Known rows, with every step that occurs:
kevanuf zigo babo nebatup rida benez: -16,-6,32,-11,-7,29,13,-5,-18,8,-5,-17,9,-15,2,4,-9,23
zigo babo nebatup rida benez: -6,-8,56,-3,-2,19,12,-24,-35,9,-8,-24,15,-11,0,-26,-7,23
babo nebatup rida: 2,-8,42,-9,-5,24,21,-4,-21,8,-1,-17,13,-10,5,-14,-14,1
losum benez: -2,-1,20,-6,2,8,9,6,0,-11,-12,11,12,-7,0,-13,-1,21
benez zigo: -9,-4,18,-12,-4,15,7,-6,0,2,-5,-15,-9,4,-2,-31,4,23
rida benez zigo babo nebatup: -17,-15,43,-11,-2,16,3,-21,-24,11,-14,-30,6,-1,-3,-22,1,35
losum nebatup rida benez zigo babo: -16,-13,40,-12,6,11,4,-2,-9,-5,-14,-23,9,-8,-2,-40,0,29
babo nebatup: 3,-11,10,-6,-7,18,15,-1,-12,10,-2,-11,10,-2,5,-1,-7,7
zigo babo: -4,3,14,6,-1,4,0,-18,-14,1,-3,-6,0,-3,-3,-25,5,23
kevanuf babo nebatup rida benez zigo: -22,-10,61,-4,3,27,15,2,-16,5,-8,-25,17,2,6,-30,-11,23
nebatup rida benez: -8,-3,53,-6,6,2,0,-7,-18,0,-5,-14,11,-11,-1,-2,-9,-8
losum benez zigo babo nebatup: -9,-8,48,-15,-6,31,22,-11,-15,-3,-18,-10,10,-7,-1,-54,1,57
rida nebatup: 12,-11,17,-3,7,1,4,-2,-2,1,-6,-2,2,-3,-3,36,-7,-11
kevanuf zigo benez: -6,9,4,-9,-3,22,4,11,-2,-5,3,-3,-13,-7,2,13,-3,12
benez zigo nebatup: -13,-5,7,-4,0,14,15,-1,-6,-4,-6,-13,-7,3,-2,-27,8,36
zigo benez babo nebatup rida: 5,3,84,-5,6,21,30,-9,-40,8,-1,-26,-1,-10,3,-58,-8,8
kevanuf babo nebatup rida: -13,-4,45,3,2,24,17,7,-11,2,-2,-13,17,1,8,-24,-13,12
rida benez zigo nebatup: -19,-12,18,-6,5,4,3,-5,-13,-1,-12,-20,3,1,-4,-2,5,27

Rows:
-6,4,57,-13,-1,31,29,7,-22,6,2,-19,-4,-15,4,-26,-10,12 | kevanuf zigo benez babo nebatup rida
-11,-7,57,-13,-8,33,20,-23,-25,8,-8,-30,0,-5,-1,-59,-1,42 | benez zigo babo nebatup rida
-9,-4,79,-5,10,-1,13,-8,-26,7,-6,-19,13,-13,-2,-31,-9,-8 | nebatup rida benez babo
-17,-8,52,2,5,20,12,4,-15,4,-5,-17,21,0,7,-14,-13,10 | kevanuf babo nebatup rida benez
-13,-3,32,-6,1,19,20,-3,-13,-6,-5,-18,-4,-4,-2,-38,2,31 | benez zigo nebatup rida
-10,-9,37,-11,-9,29,16,-21,-19,10,-9,-27,-2,0,-1,-51,3,46 | benez zigo babo nebatup
0,-7,77,-6,3,13,37,-5,-29,17,-2,-24,14,-11,3,-58,-10,1 | benez babo nebatup rida
-15,-5,72,-11,3,14,5,-20,-25,2,-10,-26,5,-10,-4,-33,-5,19 | nebatup rida benez zigo babo
-2,-8,60,-8,2,14,35,3,-17,5,-14,-4,21,-11,3,-50,-5,25 | losum benez babo nebatup
-3,-13,51,-10,-2,19,16,-7,-26,10,-6,-22,19,-11,4,-1,-15,0 | babo nebatup rida benez
-8,-15,61,-17,-4,27,19,-10,-26,11,-8,-30,14,-8,3,-17,-13,12 | babo nebatup rida benez zigo
-19,-2,29,-4,5,11,22,14,-12,-1,-3,-10,7,-16,0,3,-5,13 | kevanuf zigo nebatup rida benez babo
-13,-6,64,-14,4,11,4,-11,-18,1,-8,-22,5,-8,-3,-20,-7,8 | nebatup rida benez zigo
-12,-2,30,-7,-5,18,6,-20,-12,3,-7,-19,-9,2,-5,-51,7,41 | benez zigo babo
-12,-4,45,-11,3,23,25,3,-10,-15,-16,-3,9,-11,-1,-43,1,47 | losum benez zigo nebatup rida
5,2,63,-3,5,17,26,-7,-34,9,-1,-23,-3,-5,3,-49,-3,12 | zigo benez babo nebatup
-10,-13,45,-8,12,-2,11,9,-8,-1,-11,-17,15,-10,0,-35,-4,6 | losum nebatup rida benez babo
